Every row comes from one small tree of marks. The marks that hang from a mark follow it in brackets, in the order of their numbers. Every link used is in the known rows. Which tree was each row made from?
Known rows
q982{q48{q5 q350 q614 q831}}: [-23 -12 -17   3 -13  16   3 -55 -10 -15 -26   0  -8  19   2  12  15  49
 -28  11 -34   6  14  26   2  47  21 -55 -53]
q422{q48{q220 q614 q831}}: [  2  -5   8   9 -45  17  -8  14  -6  -7 -23  43 -27 -10  -6 -10 -10  19
 -10  11  11 -17  -7  28  19 -20  -9 -33   1]
q220{q48{q63 q156 q831} q67}: [-17 -23  16 -31  11 -23  35 -37 -20  37  11 -62   1 -22   4  21   5 -56
 -52   2   0  20  13 -17   7   4  -9 -24 -16]
q156{q48{q5 q63 q350 q614 q831}}: [ 13 -19   3 -17 -14   7  18 -14  15  -7  -2  -6 -11 -26 -11  36   9   0
 -23  -1 -58 -10   4   1  23  -3  16 -36 -22]
q422{q48{q5 q63 q220 q614 q831}}: [  3  26  15  11 -50  19  25 -10  25 -15  -3  17 -25 -27  -2 -21   7 -18
 -37   5 -30 -38  35   4  12  -8   6 -57  -9]
q67{q220{q48 q314}}: [ 20 -20  -9  18 -30 -23 -26  37  23 -13  39 -16  11  65  25 -22 -13   0
  27  -4  60 -10   1  -9  -4 -22 -10  86  14]
q985{q48{q156 q220{q314} q350}}: [-40   4  -2  20  20 -19 -20   9 -16   4 -19  12  10 -27   3 -10  11 -20
  54 -22 -12  -1 -16  23  21 -48  -5  -1 -15]
q220{q67 q314}: [  5 -42  18   2  12 -29   9  -2 -34  -9  13 -14  15  31  52  -1 -21  -4
  37  15  42  16 -46 -17 -38 -19 -17  66  44]
q156{q48{q63 q220 q350 q614 q982}}: [ 14  65 -18   4  -5  13 -27  34  32  13 -13  50 -16 -47 -49  43 -11  18
  41 -24 -70   4 -21 -37  48 -10  35 -29 -18]
q133{q220{q67 q314}}: [ 29 -22   1   2   3 -26  12  13 -20 -31  17  -2  13  -3  42 -17 -14 -14
  45  29  43  12 -61  10 -46 -14  -5  67  59]
q67{q220{q48{q156 q350 q614 q831}}}: [-10 -23 -36 -25  -5   6 -19  11  -4  11 -15  20 -16   8 -28   6  27  26
 -22 -27 -17  16  26  35  31   9  26 -50 -68]
q133{q220{q48{q63 q614 q831}}}: [ 50  17  -6 -13 -23  12  -4  17  19 -11  24 -14 -23 -24  -3   2   5  -6
 -27  32  34 -22 -10  15  -3  15  11 -20 -10]
q220{q48 q67}: [ -1 -33  -3 -11  12 -23  -1 -14 -20  13   9 -58   2  31   7   7 -10  -4
  -3  15  32  25 -31 -11  -9   9  -3  43   8]
q982{q48{q63 q156 q614}}: [  5  15  33   2  28   7  -9 -20   3  19  -3 -41  27  16   2  13   5  -7
 -18  -9   3 -15  19  22   5  14 -15 -59   1]
q985{q48{q5 q614}}: [ -8  -5  11  13  34   7 -22   8  -3 -26   3 -11  12  30  24 -12  17   4
  19  12  11  -8 -24  62 -27   8  20  -4  34]
q314{q220{q48{q156 q614 q831} q67}}: [  0 -52  49 -37  37  -4  13 -13 -38  39 -18 -15   4 -11 -17  13  15  35
 -38 -17  34  22  -9  45   1   8  -1 -62 -22]
q48{q5 q63 q156 q350 q614 q831}: [-19   0  -5 -26  24  23  33 -36 -10  -3 -13   7  -9 -34  -4   6  27 -10
 -35 -15 -57  -5  37   7  -4  26   8 -87 -45]
q422{q48{q63 q220 q831}}: [  1  18  11  12 -60   3  20  11  14   0  -6  18 -13 -28   2 -11 -16 -47
 -29  25  -1 -23  22 -28  29 -24 -26  15  25]
q156{q48{q5 q614 q831 q982}}: [  6  -3   3  -5   6  15  -6  -1   7 -10   9  27  -8   8  -7  22 -13  29
   3  -7 -35  14 -15  19  -7  28  24 -15  16]
q133{q220{q48{q5} q67 q314}}: [ 21 -20   1   5  -1 -31  28 -21  12 -28  32 -60  -9   6  25 -33   5 -11
  13  14  23  -1 -24  18 -45   2  12  47   6]
q220{q48{q63} q314}: [ 29  -7  18  12 -18 -14   0   1  24   3  44 -61   9  27  28   2 -20 -30
   4   3  52 -30  -2 -47 -12 -28 -31  58  13]
q982{q48{q63 q156 q350 q614 q831}}: [-16   2   3 -13  -2  12   5 -38 -10  23 -23  -8   4 -17  -8  35  15   4
 -43  -4 -34  -3  29   7  29  22   2 -79 -53]
q985{q48{q350}}: [-18 -18 -31  10  18  -4 -29  21 -20 -10 -17   4  16  10   8   7   8 -10
  30  22   6  13 -33  14   7 -11   3  53  30]
q171{q220}: [ -1 -14 -22  -9  35  -7  -8  29 -19  -1  -1  19   7  56  11  -3 -10  24
  30  18  27  -9 -16  -7 -19  17 -13  47  46]
q133{q220{q48{q982} q314}}: [ 35  32 -17  25  -7  -1 -21  23  25 -21  38   0   3  13   8 -22 -21   5
  41   9  40  -3 -23 -15 -37   5   1  71  28]
q422{q48{q63}}: [ 32  -7  17  14 -29   3  12  24  19  -8   9 -20  16  18  11 -15 -18 -50
 -10  28  26 -30  21 -21   4 -32 -39  58  71]
q67{q220{q48{q614}}}: [ 24  -2 -22   2  -7   3 -41  45  21  -4  13  -3  -1  59  -3 -10  -1  30
  11  -3  42   0  -8  26   3   9  18  19  -5]
q422{q48{q350}}: [ 10 -30 -20   8 -29   9  -1  11  -2 -11 -28   6   3  18 -10 -16  -5  -3
   2  18   3  -7   8  -9  15 -25 -23  55  33]
q422{q48{q614 q831}}: [ 19 -41  14  -1 -36  21  -3  16 -12 -11 -14  18 -15  21  14 -10 -13  15
 -27  27  29 -17  -4  31  -3 -17 -15  -3  30]
q422{q48{q5 q156 q350 q614 q831}}: [-19 -36   3 -13  -8  27  29 -33  -9 -10 -34  15 -18 -11 -18 -22  28   8
 -38 -15 -47 -12  43  47   6  -9  -3 -74 -28]

Which tree is each row?
[-15 -26 -22 -14  30   1  -5 -21  -9  19 -14 -40  11  11 -27  -2   9   1
  -3 -17  -9  12  11  -1  13   1 -21   1 -35] -> q220{q48{q156 q350}}
[ 33 -16  33  -6  -8 -25   1   0   4  13  25 -61  -9  15  25  20 -10  -4
   0   0  40 -15 -24 -26 -20 -25  13  -2 -12] -> q220{q48{q63 q614} q67 q314}
[ 13  29  10  23 -42   1  13  21  28  -1   0   3  -2 -11  -5 -17 -14 -42
   0  12   3 -30  17 -32  22 -33 -29  32  37] -> q422{q48{q63 q220}}
[ 16  24  18  -5  16 -13   5  20   9  33  13 -11  19  -5 -19  16 -10  -5
 -11   5  18  24  16 -50  -4  16   7  40  36] -> q314{q220{q48{q63 q982} q67}}
[ 26 -28  -3   4 -39  -8 -29  32  13 -10  29  11 -19  47  28  -4  -6  31
  -2  -4  53  -9  -4  23  -3 -11  12  19 -25] -> q67{q220{q48{q614 q831} q314}}
[ -9  22 -45 -18  33 -11  -2  -5 -11  11 -12  -3  -8 -44 -42  -2  19  -3
  13  -6 -47  48 -10  -2  -7  26  37  -4 -19] -> q133{q220{q48{q156 q350 q982} q67}}
[  4 -30 -30  -4  -3 -24 -12  15  -1   3   5 -13 -17  51  -7   5  -5  47
  28  -6  21 -24   3 -29   6 -17  -5  42 -32] -> q171{q220{q48{q350} q314}}
[ -1   0  11  11 -13   7 -11  -1 -18 -18   5  43 -24  -3  31   5 -20  39
  28  -2  25 -13 -39   7 -10 -13  -7 -25 -16] -> q48{q220{q314} q614 q831}
[-11  10  -8  -6  41  11 -16   3   0  30 -19  17  28 -10 -54  -2   9  28
   1 -35 -11  29  29 -15  15  13 -11   1 -15] -> q314{q220{q48{q156 q350 q982}}}
[-17  36 -24 -22  15  33  -3  -9 -14  13 -14  56 -10 -45 -19  29   7   1
 -16 -16 -58  17  26 -24   0  22  19 -67 -31] -> q48{q63 q156 q350 q614 q831 q982}
[  2  41  31   8   9  29  17  -2  32  -3   5   3  -1  -2 -19 -28   8 -33
 -26 -24 -47 -24  62   8 -18   4   5 -45  28] -> q422{q48{q5 q63 q156 q614 q982}}
[-22  46 -42  27 -10   7 -23   4   0 -12  -6  67  -9 -14  -1   1 -21  27
  64 -19 -25  13 -18 -59  -4  -6   2  34 -10] -> q48{q220{q314} q350 q982}
[ 47   1  35  -5  18  13  -7  26  22  15  11 -21  19  11 -17   9   0  24
 -14  -6  54 -28   5  -2   8  -2 -11 -12   9] -> q314{q220{q48{q63 q614}}}
[ 36 -16  14  -2   0 -16  14 -12  11 -34  24 -46 -20   8  22 -27  17  18
  14   0  21 -14 -33  42 -50   5  30  -9 -17] -> q133{q220{q48{q5 q614} q67 q314}}
[  0 -18  29  -7 -22   6  31  -5  -1  12  -2 -12  11 -15   7  -9  -4 -68
 -47  10   5 -20  41   0  11 -27 -45   2  40] -> q422{q48{q63 q156 q831}}
[-64  45  -7   0  51  -4  22 -39 -16   8  -6  21   7 -28 -13 -18   5 -17
  25 -35 -71  48   2  -8 -27  43  19 -32   0] -> q48{q5 q156 q220{q67} q982}
[ -7 -32   1  -3 -15 -21  -2  11   3   7  26 -11   9  30  21 -15  -2 -19
  -9 -18  39   3  28  17   2 -22 -21  36 -16] -> q67{q220{q48{q156 q831} q314}}
[-24  50   3   6   7  11 -10 -24   9  26 -32  -7   7 -30 -36  18  17  14
  -4 -27 -48 -12  24  -1  41  11  11 -97 -60] -> q982{q48{q63 q156 q220 q350 q614}}
[ 48  -8  34  -7  11   2  -9  33  18   7  14 -24  12  11   0  30 -14  -7
  14   3   9 -18 -36   4  17 -22  -8   9  44] -> q156{q48{q63 q614}}
[ -3   7 -20   7   7  -8 -17  29   1  -7  -8 -10  21  -9   9  13   9 -42
  13  29  -5  -2  -8 -14  17 -17   4  42  32] -> q985{q48{q63 q350}}
[-47  67 -34   2  47  34  -9 -23   3  -4 -27  57 -11 -30 -41  -9  19  36
  32 -52 -96  21  17   8  -8  41  32 -91 -55] -> q48{q5 q156 q220 q350 q614 q982}
[-20  78 -15   7  -6  29   6 -14  18 -12   9  62 -24 -34  -3   7  -3   4
  -8  -9 -58   1  21 -30 -11  46  26 -62 -23] -> q48{q5 q63 q220 q614 q831 q982}
[-16  -8  11  12   3 -27   6  -5 -27  -7   2   4   1  -4  34  -4 -22  -2
  51  -1  23  16 -50 -24 -18 -22  -8  38  16] -> q48{q220{q67 q314}}
[-65  58  -7  25  53   3 -12  -6   2  -4  -4  25  17 -21 -12 -21  13 -31
  31 -25 -51  20  12  26  -4  21  22 -13  17] -> q985{q48{q5 q156 q220 q982}}
[ 38 -26   1   3 -10 -35   4   5  -2 -16  24 -44  -3   7  23 -18  -9  -9
  24  21  52   2 -50  10 -27 -18   1  62  21] -> q133{q220{q48 q67 q314}}
[ 15 -40  24 -12  21 -19   7   5 -17  22  -4 -30  24  21  -5   5  -3  19
  -5   9  53  23 -25   0  -3   1 -17  47  29] -> q314{q220{q48 q67}}
[-20   0   7   6  -4  -8  17  -8   2 -16  18 -17  15  -1  36   1  10 -64
 -23  36   3  -9  12   7  -8   4  -1  30  38] -> q985{q48{q5 q63 q831}}
[-15  -6 -22  -3 -16  -6  -3  11 -13  -5 -10   8   9 -26  16  29   7 -44
 -14  40  -5   3  -1 -13  24  -9   6  32  14] -> q985{q48{q63 q350 q831}}
[-10   5  -1   3   9  14   7 -17  11   3  13  20  10  13 -14  -7  -1  31
 -31  -5  12  17  36  -5 -10  42  -3  26   1] -> q314{q220{q48{q5 q831 q982}}}
[-25 -22 -30   4 -26   0  -4 -34 -23   2 -25   1   9  18   9  23  -8  23
 -21  28  -2  20   2  -6  20  33  -8  19 -20] -> q982{q48{q350 q831}}
[ 14 -26 -10  -3  13   6 -11  12   1  17 -18  -6  19  15 -32   3   3  39
   5  -3  32   9   4 -14  18  -2 -28  37  -6] -> q314{q220{q48{q350}}}
[  1  29   9   1  -2  12  21 -13  30   7  26   7  13 -11 -15   0  -2  -3
 -42  -3   0   0  57 -39  -7  34  -3  16   7] -> q314{q220{q48{q5 q63 q831 q982}}}
[ -7  -3 -21   7 -51  22  -6   9  -6  -6 -44  52 -37 -27 -22   0   2  33
  -8   7 -26 -10   0  12  38 -19   9 -48 -34] -> q422{q48{q220 q350 q614 q831}}
[-29 -13  34 -13  14 -11  11 -27 -48  13 -11  24 -23 -34  23   9  -3  10
  17 -23   0  14 -41  22 -13 -12   5 -72 -36] -> q48{q156 q220{q67 q314} q614 q831}
